Each row was made from one small tree. The marks that hang from a mark follow it in brackets, in alphabetical order. Every link used is in the known rows. Write each row's tree.
(in the rows, 128 means zero)
Known rows:
R{N{H P}}: [122 135 122 146 160 169 149 156 140 159 133 145 136 153 144 132 117 157
 165 133 135 171 162 152 124]
V{Z{T}}: [140 162 118 121 132 123 125 130 143 100 112 136 103  99 145 131 134 116
 124 112 135  88 135 139 115]
N{H P{Q}}: [117 133 145 129 168 156 131 149 140 155 168 129 142 164 129 148 117 157
 198 154 115 173 149 153 141]
R{N{H{S{E Q}} P}}: [ 72 136 125 115 152 164 139 146 169 127 130 165 127 198 148 205 109 177
 161 151 123 193 143 132 115]
R{N{P}}: [118 141 120 132 148 161 144 147 128 142 120 148 129 141 149 134 119 154
 131 127 134 153 151 135 112]
K{P{Q} W}: [130 127 164 133 159 136 126 140 121 123 157 175 100 135 135 129 144 155
 126 172 135 150 140 167  96]
H{S{B E Q}}: [ 75 153 142  94 117 119 122  94 153 113 138 169 133 176 128 212 113 160
 103 151 105 145 114 115 130]
S{B E Q{P} T}: [ 79 177 150  94 120 110 143 108 156 108 103 178 142 172 154 202  84 197
  69 122  91 143 154 114  84]
W{K{P}}: [145 139 122 136 142 133 149 129 150 137 155 171 116 136 146 127 132 151
 116 146 151 150 125 116 118]
W{K{P{Q}}}: [134 142 138 119 156 144 142 125 152 134 181 179 131 145 146 129 135 167
 133 175 132 151 121 124 118]
S{B{M}}: [125 157 146 119 113 118 131 101 143 151 123 160 160 122 126 134 136 135
 118 131 129 116 128 135 131]
U{R{N{H{S{B E}} P}}}: [ 69 161 126 144 149 163 153 111 167 113 133 193 127 175 117 187 111 190
 146 149 115 161 140 169 142]
V{Z}: [132 148 131 122 146 124 126 130 133 123 116 130 118 110 130 136 140 125
 121 125 136 103 132 150 127]
U{R{N{P{Q}}}}: [ 86 145 139 122 163 176 143 137 133 120 134 178 145 146 130 143 126 177
 150 161 121 135 137 168 119]
H{S}: [108 126 124 123 126 128 124 116 142 104 143 133 109 136 115 139 127 110
 138 137 128 143 104 122 144]
H{S{B Q}}: [ 83 153 152  97 125 128 123  99 144 128 151 165 137 162 122 183 117 130
 114 150 116 145 110 124 149]
N{H{S{B E T}} P{Q}}: [ 78 162 153 109 153 134 130 106 174 116 164 172 134 201 110 240  99 201
 167 170  80 183 137 128 135]
K{P{Q}}: [125 132 149 123 153 143 130 130 120 122 159 160 114 143 137 129 141 149
 128 151 116 143 132 142 108]
N{H{S{T}} P{Q}}: [ 88 135 149 115 166 145 128 133 164 118 167 151 125 183 105 199 110 158
 199 167 104 189 128 128 142]
R{N{H{S{E T}} P{Q}}}: [ 74 140 131 111 163 160 137 132 175 102 139 175 128 198 127 216 108 206
 172 174  93 187 140 127 109]
U{R}: [106 131 132 135 131 133 134 122 133 110 117 150 129 124 109 134 134 136
 130 132 132 109 119 152 135]
Z{T}: [137 142 115 129 114 128 127 128 139 105 124 134 111 117 143 124 122 119
 132 115 128 113 131 118 116]
M{B}: [128 135 133 139 113 122 130 114 126 131 133 136 140 125 138 110 114 133
 120 122 141 133 139 137 129]
R{N{P{Q}}}: [108 143 136 113 160 173 137 143 127 140 146 155 144 150 148 139 120 170
 148 157 115 154 146 144 113]
N{H{S}}: [113 121 128 138 140 135 128 125 154 120 156 130 117 149 109 138 124 114
 173 143 130 161 116 138 157]
S{B}: [127 153 140 125 124 126 131 105 127 142 140 148 141 131 124 140 123 141
 107 132 117 122 134 136 140]

Write each row's tree:
[ 56 149 134 126 152 169 159 135 168  96 127 189 132 159 141 124 101 145
 142 142 135 162 130 171 126] => U{R{N{H{S{Q{P}}}}}}
[ 75 141 130 116 135 131 140 132 174 102 136 147 116 177 149 157  92 150
 147 130 118 182 135 131 116] => N{H{S{E Q{P}}}}
[ 61 151 127 104 141 143 151 133 183  84 106 184 126 188 154 188  87 186
 120 141 106 181 145 122  85] => R{N{H{S{E Q{P} T}}}}
[ 90 161 146 121 169 178 140 118 152 145 183 176 146 174 127 162 110 168
 173 176 105 181 139 163 153] => R{N{H{S{B}} P{Q}}}
[ 73 145 145 109 144 130 141 132 173 101 133 160 122 175 132 171  88 140
 146 133 115 184 133 123 119] => N{H{S{Q{P} T}}}
[ 58 176 147  89 119 110 140  95 170  84 118 184 124 181 140 211  82 178
  80 131  91 158 131 107  99] => H{S{B E Q{P} T}}
[ 71 170 147 106 120 118 143 104 191 124 134 178 148 171 148 163  99 157
 137 134 118 169 134 139 119] => N{H{S{B{M} E Q{P}}}}
[ 89 165 151 114 157 169 141 113 172 156 168 188 164 165 129 155 124 162
 183 174 118 175 133 160 145] => R{N{H{S{B{M}}} P{Q}}}
[ 96 131 143 124 166 155 126 136 155 134 184 137 125 172 115 159 115 138
 209 164 115 189 126 145 157] => N{H{S} P{Q}}
[ 48 142 143 116 163 167 147 140 174 109 116 199 133 192 111 221 110 175
 164 159 127 176 132 147 125] => U{R{N{H{S{Q T}} P}}}
[ 74 160 161 107 153 135 133 120 168 142 151 175 138 199 113 241  97 162
 157 150 108 189 138 125 145] => N{H{S{B Q T}} P}
[113 137 138 128 173 180 141 154 140 154 158 151 151 162 145 139 118 174
 183 162 116 173 158 160 125] => R{N{H P{Q}}}
[ 62 171 149 103 131 118 143 105 183  99 129 178 131 194 135 210  80 182
 114 136  93 176 142 124 112] => N{H{S{B E Q{P} T}}}
[ 50 138 128 122 155 167 146 139 173 110 120 187 128 193 129 207 113 185
 165 157 127 175 133 155 121] => U{R{N{H{S{E Q}} P}}}
[ 69 145 121 114 141 156 150 136 173 102 123 170 125 177 164 147  93 167
 130 138 119 181 143 140 100] => R{N{H{S{E Q{P}}}}}
[ 91 137 134 123 171 180 138 142 154 132 171 156 132 171 131 148 117 156
 192 171 118 187 134 153 141] => R{N{H{S} P{Q}}}
[ 80 137 140 110 157 136 127 128 176 102 153 153 120 198 112 226 106 189
 188 165  91 188 132 120 123] => N{H{S{E T}} P{Q}}
[ 65 146 136 106 134 119 140 127 185  85 118 163 118 189 139 198  86 170
 135 132 105 182 137 115 100] => N{H{S{E Q{P} T}}}
[ 66 159 149  85 116 109 123  91 163  98 120 181 132 188 119 252 108 180
  93 153  92 144 117  99 114] => H{S{B E Q T}}
[ 82 141 138 119 143 140 141 135 163 116 151 145 122 164 143 130  95 120
 157 131 127 184 130 140 133] => N{H{S{Q{P}}}}
[ 81 157 154 117 152 146 132 124 158 158 168 160 138 186 122 201 103 144
 167 147 120 190 136 141 160] => N{H{S{B Q}} P}
[ 69 149 136 108 149 153 152 136 173  99 120 181 131 175 146 163  89 155
 131 141 117 182 141 131 103] => R{N{H{S{Q{P} T}}}}
[ 71 174 163 100 128 119 145 105 192 123 129 191 153 169 130 177  96 147
 137 137 116 169 131 131 122] => N{H{S{B{M} Q{P} T}}}
[ 76 171 142 115 146 163 155 120 161 131 148 185 143 166 155 135  90 149
 120 143 120 176 144 156 131] => R{N{H{S{B Q{P}}}}}
[ 53 172 145 123 149 167 162 112 165 111 139 208 144 163 136 138  95 157
 123 144 123 157 135 180 137] => U{R{N{H{S{B Q{P}}}}}}
[ 95 164 167  85 114 109 127 103 160 144 104 186 175 156 127 208 126 162
 103 144 114 125 130 113 107] => S{B{M} Q T}
[ 69 161 137 113 149 161 142 123 166 142 143 184 141 200 144 216 101 189
 140 155 111 187 149 140 127] => R{N{H{S{B E Q}} P}}
